Every row comes from one small tree of marks. The marks that hang from a mark follow it in brackets, in alphabetical order. Every link used is in the known rows. Which tree was each row made from?
Known rows:
genub(bobesi denara): [-0.839 -0.306 -0.075 -6.368  2.138  2.383  1.433 -2.390 -1.159 -0.768
 -0.418 -2.046 -0.289  2.452  2.926 -1.781  1.294  4.234 -5.250 -1.090]
sisa(denara(fani(gegek sazori(limel)))): [ 4.290  0.916  2.077 -1.678  1.602  4.760  0.449  2.986 -2.381  5.012
 -0.039  0.911 -1.312 -2.163  2.640 -3.150 -6.587  0.437  0.808 -2.124]
sisa(denara(fani)): [ 2.918 -2.247  1.448  0.427  1.464 -0.335  3.500  1.637 -0.825  3.386
  3.439  0.183  3.637  0.993  2.522  1.207 -2.762  1.226  2.073 -2.004]
bobesi(genub(denara(fani(sazori(limel))))): [ 1.070  0.805  3.266 -3.758  0.073  3.857  4.816  2.041 -2.973  4.425
  0.219 -0.957 -1.479 -2.067  1.542 -5.875 -0.357  5.353 -4.356 -0.929]
bobesi(genub(denara(fani(gegek)))): [-0.883 -2.351  2.113 -5.144  2.959 -1.145  4.293  0.355 -4.048  0.707
  4.383 -4.783 -0.125 -3.311  0.204 -4.734  2.007  4.855  2.852 -3.129]
genub(bobesi denara(fani(sazori) sisa)): [ 2.547  0.341  1.594 -5.433  3.634  6.373  0.779  1.744 -1.230 -3.149
 -0.783  1.481 -1.509 -0.626  5.936 -3.728  1.446  7.914 -7.506 -2.186]
denara(fani(sazori)): [ 1.503  1.207  0.735  0.786  0.474  3.263 -0.726  2.068  0.387  1.322
 -0.023  0.629 -1.864 -2.263  0.852 -1.610 -0.315  3.070 -1.490 -1.245]
fani(denara gegek sazori(limel)): [ 2.241  6.034  0.512 -4.035  2.770  7.427 -5.576  1.570 -1.941  1.606
 -5.727  1.474 -7.055 -2.076 -1.278 -4.566 -3.187  1.344 -0.792  1.233]
gilosef(limel(sazori(fani))): [ 1.932  1.978  1.813 -0.077 -1.226  2.627 -1.029 -2.470  0.575  6.573
  3.960  1.649  0.783 -1.515  4.942 -0.075 -0.863 -1.958  0.979 -2.728]
bobesi(genub(denara(fani))): [-0.786 -2.458  2.208 -3.561  1.576 -0.992  5.895  0.514 -2.804  1.857
  4.131 -3.355  1.673 -1.071  0.839 -3.113  2.826  5.579 -0.114 -1.994]
denara(fani(gegek sazori(limel)) sisa): [ 5.413  2.572  3.909 -0.479  1.053  5.157 -2.411  3.711 -2.386 -1.157
 -1.709  3.115 -3.601 -5.041  4.326 -4.475 -2.764  2.670 -1.482 -1.225]
bobesi(genub(denara(fani(sazori(limel)) sisa))): [ 2.909  0.305  3.961 -3.460  0.956  4.539  4.794  4.318 -3.482  0.620
 -0.035  1.838 -0.594 -2.824  3.760 -6.103  0.376  5.987 -5.180 -0.971]
fani(denara(sisa)): [ 2.470  1.914  0.617 -1.871  3.331  3.318 -2.646  2.227 -0.984 -3.830
 -2.346  3.565 -1.542  0.239  1.053 -0.468  1.450  2.753 -0.043  1.314]
bobesi(genub): [-1.791 -2.115  0.276 -0.574  0.274 -1.081  4.232  0.311 -1.989  1.539
  1.792  0.143  2.138 -1.393 -2.408 -2.524  2.313  1.632  1.356  0.008]
gilosef(limel): [-0.507 -0.707 -0.560  1.490 -2.059  1.527  1.225  1.023  1.406  1.771
  1.101  1.810 -0.650 -0.455  1.414  1.497 -0.052 -1.265  2.509 -1.909]
genub(denara): [-0.913 -0.022 -0.300 -4.163  1.003  0.683  1.298 -0.165 -0.204 -1.226
 -0.031 -2.642 -0.952  1.570  1.354 -0.632 -0.147  1.279 -1.909 -1.077]
genub(bobesi denara(sisa)): [ 1.282 -0.879  0.826 -6.208  3.028  2.999  1.590 -0.378 -1.680 -4.474
 -0.729  0.862  0.550  1.571  5.251 -1.974  1.701  4.903 -6.020 -1.093]
sisa(denara(fani(gegek sazori))): [ 2.338 -0.779 -0.172 -1.795  3.488  3.660  0.597  3.147 -1.327  2.684
  1.508  0.048 -0.614 -2.125  0.794 -2.204 -4.630  0.866  3.023 -3.267]
sazori(fani(denara(sisa) gegek) limel): [ 4.663  4.969  6.314 -3.275  3.010  3.540 -4.028 -1.827 -4.652  0.317
 -1.750  3.101 -3.640 -3.219  3.914 -3.946 -0.642  2.669 -0.124  1.901]
fani(denara(sisa) gegek sazori(limel)): [ 4.050  5.356  1.381 -3.699  3.592  8.303 -5.646  3.634 -2.319 -2.393
 -6.101  4.384 -6.529 -2.993  1.045 -4.715 -2.523  2.059 -1.414  1.353]

Which tree is each row?
[ 1.768  3.403  0.697 -1.958  0.110  5.070 -3.060  1.222 -1.423  1.399
 -3.648  0.835 -4.911 -3.089  0.099 -4.291 -3.931 -0.667 -1.359 -0.128]	fani(gegek sazori(limel))
[ 5.139  4.594  2.887 -3.342  4.410  4.205 -4.860 -1.051 -1.668  0.871
  0.614  3.246 -0.110 -0.630  4.318 -1.904  0.680  2.122 -1.495  0.468]	limel(sazori(fani(denara(sisa))))
[ 4.591  0.996  2.277  0.151  0.009  4.850  2.229  3.073 -1.136  6.241
 -0.360  2.395  0.585 -0.022  3.064 -1.810 -5.737  0.945 -2.354 -0.942]	sisa(denara(fani(sazori(limel))))
[ 2.734  2.938  3.007 -7.227  2.509  6.749 -1.078 -0.762 -2.941  2.086
 -1.955 -1.888 -4.725 -1.696  4.930 -6.101 -2.110  6.217 -6.140 -2.409]	genub(bobesi denara(fani(gegek sazori(limel))))
[ 3.011  5.302  1.926 -5.349  5.143  3.543 -6.748 -3.367 -2.572  3.284
  0.956 -0.832 -2.569 -2.022  1.530 -3.363 -0.871  0.750  2.073 -0.659]	limel(sazori(fani(denara gegek)))
[ 0.714  1.040  0.741 -7.279  4.244  5.684 -1.121 -0.482 -2.082 -0.592
 -0.363 -2.597 -3.928 -1.762  3.194 -5.209 -0.151  6.678 -3.791 -3.411]	genub(bobesi denara(fani(gegek sazori)))
[ 2.370  4.560  1.313 -3.822  3.050  4.975 -5.529 -2.329 -1.119  5.277
  1.728  0.810 -3.427 -2.524  3.071 -1.791 -1.032 -0.577  4.568 -2.410]	gilosef(limel(sazori(fani(denara gegek))))
[ 2.625  0.501  1.458 -7.047  5.119  6.338 -0.828  1.573 -2.493 -4.254
 -0.814  0.217 -3.171 -2.570  5.436 -5.222  0.440  7.467 -4.402 -3.533]	genub(bobesi denara(fani(gegek sazori) sisa))
[ 1.145 -0.379  2.265 -5.225  2.335  1.652  2.040 -1.945 -1.603  0.424
  1.771 -2.725  0.212  1.339  4.859 -1.891  1.941  6.948 -4.727 -2.469]	genub(bobesi denara(fani))
[ 2.132  3.494 -1.114 -3.990  5.438  7.059 -5.601  3.819 -1.356 -4.621
 -4.339  3.449 -5.722 -3.122 -0.672 -3.554 -0.498  2.461  0.970  0.228]	fani(denara(sisa) gegek sazori)
[ 1.096 -2.927  3.147 -4.993  3.771 -0.363  4.208  2.487 -4.550 -3.000
  4.182 -1.768  0.681 -3.987  2.397 -4.852  2.474  5.602  2.327 -3.283]	bobesi(genub(denara(fani(gegek) sisa)))
[ 2.692  5.555  5.510 -3.522  2.049  2.884 -3.930 -3.871 -4.118  4.078
 -1.534  0.359 -4.478 -2.505  1.543 -3.797 -1.089  2.000  0.473  1.853]	sazori(fani(denara gegek) limel)
[ 0.650 -1.684  1.452 -5.371  4.190  3.572  3.190  4.094 -3.669 -2.846
  1.813 -0.454 -1.845 -4.983  1.368 -6.472  1.465  5.837  0.186 -3.048]	bobesi(genub(denara(fani(gegek sazori) sisa)))
[ 2.833  5.625  5.629 -1.874  0.614  2.882 -2.140 -3.567 -2.829  5.085
 -1.768  1.904 -2.634 -0.147  2.358 -2.292 -0.215  2.630 -2.466  3.060]	sazori(fani(denara) limel)
[ 3.717  3.019  3.121  1.033 -1.251  4.507 -0.550  1.846 -0.678  3.861
 -1.561  1.611 -2.677 -2.168  2.563 -2.765 -2.303  2.599 -3.910 -0.160]	denara(fani(sazori(limel)))
[ 2.487  5.925  0.593 -2.416  1.375  7.509 -3.898  1.811 -0.593  2.500
 -6.071  2.860 -5.396 -0.013 -0.684 -3.007 -2.256  1.988 -3.978  2.346]	fani(denara sazori(limel))
[ 3.591  0.730  1.530  1.076  1.467  4.219 -0.625  4.258 -0.187 -2.106
 -0.326  3.411 -1.077 -2.889  3.100 -1.764  0.298  3.778 -2.265 -1.192]	denara(fani(sazori) sisa)
[ 4.364  3.912  2.369 -1.931  2.390  5.770 -3.763  0.098 -0.340  2.562
  1.628  5.330 -0.669 -1.190  5.970 -0.455  0.506  0.910  0.841 -1.316]	gilosef(limel(sazori(fani(denara(sisa)))))
[ 1.638  1.964  1.490 -1.818  0.295  2.559 -2.586 -2.490 -0.670  5.344
  4.188  0.330 -0.956 -3.552  4.309 -1.567 -1.798 -2.473  4.117 -3.863]	gilosef(limel(sazori(fani(gegek))))
[ 2.301  1.871  0.386 -3.544  5.133  3.094 -4.483  2.091 -2.243 -4.916
 -2.258  2.093 -3.361 -1.901  0.411 -1.941  0.572  2.060  2.665  0.158]	fani(denara(sisa) gegek)
